Each row comes from the steps of one path. Every step used is in the known rows, and no mark comes twice. Write the path behind each row, first mark first.
Known rows
zeko-rusir-tumu-poza: [-69.4 -18.0 -45.7  20.9  29.0  18.2  10.3 -26.5 -13.7   3.0  43.9  47.1
  33.5 -45.8 -12.3]
popil-pafe-zeko-rusir: [-24.2   9.0  11.7  44.8  -3.5  27.5  -5.1 -61.8 -25.5 -40.1 -10.7  39.1
   5.5 -48.9   1.7]
zeko-rusir: [-30.0 -13.4 -15.3  34.8  41.3  52.7  -9.1 -37.1 -20.9 -10.4  41.9  28.3
  14.3 -26.4   9.7]
popil-pafe-zeko-rusir-tumu-poza: [-50.5   3.2  -8.8  34.0 -14.6   3.3   9.4 -54.0 -18.4 -30.2  -8.7  55.9
  20.3 -62.9 -15.0]
zeko-tumu-pafe-rusir-popil: [ -7.3 -40.3 -44.9  45.4  46.4 -19.4 -16.0 -19.8 -33.6  -5.5  32.7  10.8
  12.1 -62.5  15.8]
zeko-rusir-popil-pafe-tumu: [-53.8 -13.8  -7.0  53.6  43.2  66.7   6.2  -6.5 -21.3   3.3  15.0  37.5
  -7.6 -30.0  11.3]
pafe-rusir-zeko: [  0.1   4.1 -31.8  15.6  -1.8 -19.1 -19.8 -35.9 -39.6 -26.3  25.2  19.5
 -19.5 -53.2 -11.3]
tumu-popil: [ -7.7 -32.9  -9.6  43.1  14.5  -4.0 -14.9 -40.8 -45.2 -24.8  44.5  40.7
  39.0 -18.5 -43.2]
pafe-tumu-popil: [-33.7 -49.7 -14.4  59.0   1.0 -23.4 -22.4 -11.6 -63.3 -31.8  14.9  37.2
  47.0 -34.3 -36.5]
rusir-zeko-tumu-poza: [-55.1  -0.7 -67.9  -2.7  19.2 -23.2   5.1 -18.4  -8.8 -28.3  24.7  52.0
  22.8 -51.6   0.1]
tumu-popil-pafe-rusir-zeko: [-14.0  -0.3 -17.5  35.2   2.9 -32.6  -3.4 -44.8 -33.0 -22.6  -1.8  42.5
  12.1 -39.8 -47.8]
rusir-tumu-popil: [-43.8 -19.1 -40.7  30.9   7.8 -32.0  -9.6 -30.3 -46.0 -17.3  41.3  32.8
  37.4 -25.3 -39.1]
tumu-pafe: [  8.8 -65.9  -8.9  45.7  20.7   0.1 -22.7 -40.5 -55.2 -19.7  39.2  21.5
  14.9 -13.9  -2.3]
pafe-zeko: [  2.1  -8.3   9.7  37.7 -19.7   8.1 -28.3 -58.5 -58.3 -53.1  28.7  33.3
  17.4 -55.7  -7.2]
rusir-popil-pafe: [ -9.5 -26.6   6.9  45.9   3.2  53.6   6.3 -23.5 -17.9 -13.6  33.3  35.4
 -35.0  -0.1   1.6]
zeko-rusir-tumu: [-60.1  -1.9 -40.7  27.1  39.5  27.8  -4.1 -27.8 -24.0  -2.6  38.8  24.8
  19.2 -33.8   5.5]
popil-pafe: [ -5.3 -27.0   4.2  43.3 -23.7  18.3  -0.6 -52.9 -10.3 -40.2   8.4  29.5
 -13.9   2.0  -1.6]

Write each row's path
[-15.9  12.8 -54.9  13.0  14.2 -34.9 -16.6 -29.2 -25.8 -26.2  18.8  15.7
  -6.6 -70.7   3.4]  pafe-rusir-zeko-tumu
[-12.6 -26.5  -0.7  47.8   0.2  -6.4  -2.2 -49.0 -28.9 -29.8  12.7  46.1
  26.3 -11.0 -42.7]  tumu-popil-pafe
[-22.9   0.3 -59.6   7.6   5.5 -42.1  -5.2 -28.1 -17.1 -21.7  22.2  33.9
   5.0 -79.8 -11.2]  pafe-rusir-zeko-tumu-poza
[-35.5 -14.0 -37.3  42.9  24.2 -25.6   0.0 -37.5  -6.6 -32.2   8.6  34.0
  42.3 -35.6 -11.7]  zeko-tumu-popil-pafe
[-50.9  20.5 -18.7  33.7  28.0  -0.1 -18.6 -45.1 -59.7 -23.0  19.5  42.1
  49.7 -83.7 -21.7]  pafe-zeko-rusir-tumu-popil
[ -9.7 -29.0  -1.2  46.9  39.8  10.0 -27.4 -48.8 -70.0 -19.8  18.7  32.2
  34.4 -65.6   0.5]  tumu-pafe-zeko-rusir
[-51.8  17.1 -64.4   8.5  42.3 -31.5  -7.5 -17.9 -27.6 -28.5  16.9  40.1
  32.0 -48.2  -7.8]  rusir-zeko-tumu-popil
[ 10.4 -20.5   1.1  45.9 -29.6  -4.5  -5.9 -56.6 -13.9 -33.2   3.5  19.7
 -24.5 -27.0  -8.9]  popil-pafe-rusir
[-36.3 -56.1  -5.5  51.0 -42.9 -10.5   8.5 -27.4 -17.3 -38.9 -11.7  52.9
  12.6 -23.5 -20.5]  popil-pafe-tumu-poza
[ 22.1 -57.2  -8.9  51.6  29.1   0.3 -21.4 -26.6 -61.7   4.4  44.7  16.0
 -11.9 -44.4  -8.4]  tumu-pafe-rusir-popil
[-54.5  21.4 -59.5  12.1  34.4 -32.5   0.6 -23.4 -16.2 -30.9  -2.4  42.9
  23.1 -44.5  -8.1]  rusir-zeko-tumu-popil-pafe
[-43.5  16.6  -4.0  39.3  -5.1  10.5  -2.7 -55.4 -25.9 -34.9 -13.0  37.6
   8.4 -54.7   0.1]  popil-pafe-zeko-rusir-tumu
[-17.8 -46.2 -44.5  41.1  40.7 -19.6 -16.6 -30.6 -28.0 -24.1  28.8  15.7
  32.8 -39.0  20.3]  zeko-tumu-pafe
[-46.1  14.3 -62.4   3.9  29.8 -13.7  -9.0 -19.4 -17.8 -34.8  19.9  28.7
   8.7 -41.7  18.8]  rusir-zeko-tumu
[-61.0 -26.8 -11.3  48.2  34.8  59.0  17.0  -4.8 -13.3   8.4  17.5  56.0
   3.3 -39.1  -3.0]  zeko-rusir-popil-pafe-tumu-poza
